Each row was made from one small tree. The marks that hang from a mark follow it in brackets, in alphabetical order. Every link used is in the known rows. Write each row's tree.
In the rows, 128 means zero.
Known rows
N{H L{Z{P}} M}: [108 164 119 130 130 142 104 120 150 139 127 130 120 152 137 252 140 130
 120 125  64  99 115 161 137 137 130 176]
P{M Z}: [133 123 134 137 120 138 117 116 138 157 125 131 124 128 142 127 143 121
 182 123 128 134 130 136 138 115 139 160]
L{P{H M} Z}: [105 130 136 138 138 141 124 127 127 139 131 118 140 151 146 150 156 114
 163 142  90 130 142 119 148  50 115 155]
L{E{H Z{P{M{N}}}}}: [111 165 119 147 109 127 134 128 130 126 155 136 101 128 140 148 111 112
 161 133  96 114 152 136 147 100 107 137]
M{N{H{P{L}}}}: [116 159 116 128 138 142 108 124 133 147 146 153 116 125 113 148 130 107
 152 130  96  81 122 140 148 150 148 134]
M{N{L}}: [116 160 114 144 130 132 104 130 125 132 142 142 129 130 118 150 125 112
 124 125 109 125 122 135 136 156 129 139]
H{P}: [133 132 133 121 129 126 130 129 132 130 132 134 117 130 120 121 125 133
 137 131 117 108 116 135 137 138 121 123]
P{L Z}: [134 125 131 146 149 141  91 126 126 156 131 141 112 112 135 123 142 123
 170 123 115 123 133 130 140 132 147 139]
Z{E{L} P{H M{N}}}: [ 97 145 124 131 123 124 121  96 172 153 146 158 129 139 144 123 134 141
 176 142 103 131 172 124 178 102 117 137]
M{N P{H L{E Z}}}: [111 176 102 150 151 149  97 130 111 156 147 143 146 131 121 131 135  66
 157 147  80 107 124 137 139 101 121 138]
M{N P{H Z{E{L}}}}: [103 151 124 150 140 135 109 109 145 165 158 154 132 126 128 125 148  95
 179 143  92 120 142 148 183 130 120 119]
M{N{H} P{Z{L{E}}}}: [125 169 116 149 120 144 103 123 148 164 140 146 133 126 112 147 137  85
 150 147  86  96 105 156 160 143 142 143]
E{H{P{M}} L}: [ 85 137 148 130 132 134 130 126 138 132 162 146  90 137 143 140 133 125
 165 131 113 109 162 139 148 131 130 121]
H{P{L{E}}}: [139 144 123 126 142 135 100 137 118 143 130 138 109 122 122 114 122 130
 146 134 107  92 120 140 128 129 134 130]
H{P{L{Z{E}} M{N}}}: [117 150 124 120 139 135 103 129 141 150 142 146 121 131 129 122 144 103
 186 127  96 101 133 138 164 113 129 141]
M{N P{L Z}}: [129 161 118 152 153 144  91 118 126 156 150 153 142 115 124 108 140  79
 171 132 106 118 125 141 148 151 138 125]
E{H L{P}}: [ 76 137 159 147 152 134 128 140 125 112 162 132 103 137 145 146 141 132
 125 134 103 122 173 129 154 111 126  99]
L{E{H Z}}: [114 142 124 143 116 125 133 145 109 122 152 121  86 121 137 162 118 116
 142 129 101 110 146 142 137 107 115 122]
L{E{H} Z}: [ 99 151 133 147 132 138 143 162 112 125 137 114 108 140 132 165 129 102
 119 132  96 109 126 141 135  84 113 135]
Z{E L P{H M{N}}}: [122 137 115 131 109 118 113  89 193 156 132 160 139 137 134 110 131 150
 172 151 102 135 152 115 184 106 117 150]
Z{L{E} P}: [140 142 126 137 115 122 114 126 162 132 116 138 126 132 123 113 112 155
 112 148 108 128 123 120 141 117 119 139]
L{P{H M{N}} Z{E}}: [ 96 144 129 137 137 135 125 125 141 144 139 127 143 149 140 144 159 109
 169 140  80 123 148 127 179  52 109 144]
L{E{H} Z{P}}: [103 158 134 150 132 131 147 153 132 122 136 121 114 145 135 157 120 118
 113 136  94 113 128 134 141  80  98 135]
H{P{M Z}}: [136 126 138 129 122 136 120 118 142 157 129 137 113 128 133 119 139 126
 186 127 117 114 117 141 145 126 130 152]
L{Z{P{H}}}: [115 135 129 141 132 129 136 126 143 134 126 130 133 144 135 149 133 126
 135 140  97 131 129 115 148  83 102 146]
E{H L}: [ 80 136 147 142 138 132 131 136 128 121 160 139  96 131 140 149 132 125
 132 130 116 122 166 133 143 134 132 108]
Z{P}: [134 135 129 130 128 120 134 118 149 124 126 136 135 132 132 119 120 145
 122 133 125 134 130 120 135 123 113 128]

Write each row's tree
[140 131 125 131 153 128  94 116 140 159 144 145 132 113 140 112 151 109
 177 131 114 120 133 149 160 137 135 116]
M{P{L Z{E}}}
[125 144 117 111 120 132 104 117 143 154 142 143 109 140 135 189 138 129
 158 128 102  94 118 154 136 152 148 164]
N{H{P{M}} L}
[103 127 150 124 144 120 117 135 143 125 143 129 117 131 141 129 147 149
 131 132 107 125 162 136 172 108 124 101]
Z{E{L{P}}}
[126 130 130 110 139 131 104 129 141 150 135 139 115 132 139 127 147 121
 183 127 103 106 135 137 157 105 130 142]
H{P{L{Z{E}} M}}
[119 129 119 148 112 135 102  96 172 181 133 154 123 127 132 122 149 125
 208 143  97 130 143 129 187 107 136 164]
P{H M{N} Z{E L}}
[115 187 108 148 136 138 102 147 114 137 147 132 144 139 117 157 130  71
 120 137  87 114 104 153 136 134 112 140]
M{N{L{E Z}} P}
[131 147 126 136 138 144 111 105 134 147 128 131 140 131 132 163 142 108
 151 129  98 117 114 163 131 148 129 142]
N{M{P{Z}}}
[111 129 144 120 136 126 127 139 142 129 130 114 139 147 148 142 160 123
 152 131  99 129 144 133 166  60 113 135]
L{P{M} Z{E}}
[124 143 108 139 121 129  99  98 138 147 151 154 115 119 145 136 125 120
 203 135  96 129 165 113 152 105 122 149]
E{Z{P{H L M{N}}}}
[132 140 140 152 140 139 115 146 118 140 122 115 122 130 131 131 137 131
 133 135  97 114 119 142 143  85 124 136]
L{E P{Z}}
[131 118 121 121 110 113 115  89 195 156 126 154 133 137 144 113 136 166
 171 152 109 139 154 115 176  98 119 150]
Z{E L P{H M}}
[117 134 121 159 113 146 100  99 157 176 131 153 126 129 127 124 143 115
 201 145  99 133 135 121 163 113 141 173]
P{H M{N} Z{L}}
[116 126 134 123 114 110 129 104 193 136 141 152 118 137 148 120 133 160
 156 142 116 134 161 123 177 113 119 130]
Z{E{H} L P{M}}
[119 140 133 143 142 137  96 131 134 148 140 130 112 134 139 198 152 132
 139 127  85 106 122 150 154 130 146 151]
N{H L{P{Z}}}
[119 156 122 141 140 147 103 124 135 161 144 154 109 120 116 151 138 105
 170 127  91  81 115 145 159 149 150 142]
M{N{H{P{L Z}}}}
[115 128 127 130 132 119 138 124 158 139 129 132 130 142 138 148 139 137
 144 139  95 129 137 123 171  78  97 135]
L{Z{E P{H}}}
[114 134 127 135 125 132 133 117 148 143 126 131 138 149 144 147 137 123
 161 140 103 137 136 115 144  72 108 162]
L{Z{P{H M}}}
[102 139 139 137 151 136 123 143 123 129 154 140  97 131 133 145 136 112
 152 128  95  98 138 133 147 122 124 121]
E{H{P{L{Z}}}}
[116 134 129 129 149 115 122 116 161 131 149 152 113 125 149 125 130 152
 147 129 113 119 164 128 166 119 119 109]
Z{E{H} P{L}}
[108 172 111 133 149 146 102 130 126 147 155 146 145 131 122 160 146  63
 150 135  87  97 122 144 147 133 140 131]
M{N{H} P{L{Z}}}
[117 122 133 136 143 134 103 114 147 166 148 148 103 118 157 130 155 125
 207 120 116 121 162 142 165 112 147 142]
P{L M Z{E{H}}}
[102 153 135 136 126 139 141 154 121 135 139 120 103 146 134 155 130 103
 148 134  93  96 123 146 139  83 111 146]
L{E{H{P{M}}} Z}
[104 165 120 151 146 150  90 135 114 140 124 112 124 154 137 224 144 126
 123 139  48 106 119 157 133  87 116 172]
N{L{E P{H} Z} M}
[116 167 110 128 131 138 127 115 135 141 151 145 149 134 118 148 134  80
 135 136 107 101 118 149 143 150 134 124]
M{N{H} P}
[103 137 137 126 126 119 147 129 162 130 141 131 123 147 151 149 142 127
 153 128 106 128 152 131 170  81 101 135]
L{Z{E{H} P{M}}}
[113 167 109 158 131 135  92 136 108 135 152 132 113 129 128 170 125 115
 142 139  70 114 136 138 151 108 115 142]
M{N{L{E{Z} P{H}}}}
[106 185 112 146 125 139 111 145 136 140 138 136 123 144 119 201 125 104
 115 133  76  99 108 147 148 121 122 162]
M{N{H L{E Z{P}}}}
[112 126 133 114 126 118 143 119 152 137 150 140 105 134 142 130 137 134
 167 129 117 106 148 146 165 120 119 120]
Z{E{H{P{M}}}}
[126 112 130 157 123 136 104 111 151 165 125 143 113 124 128 132 141 137
 170 145  99 131 128 122 159 118 136 154]
P{H Z{L}}
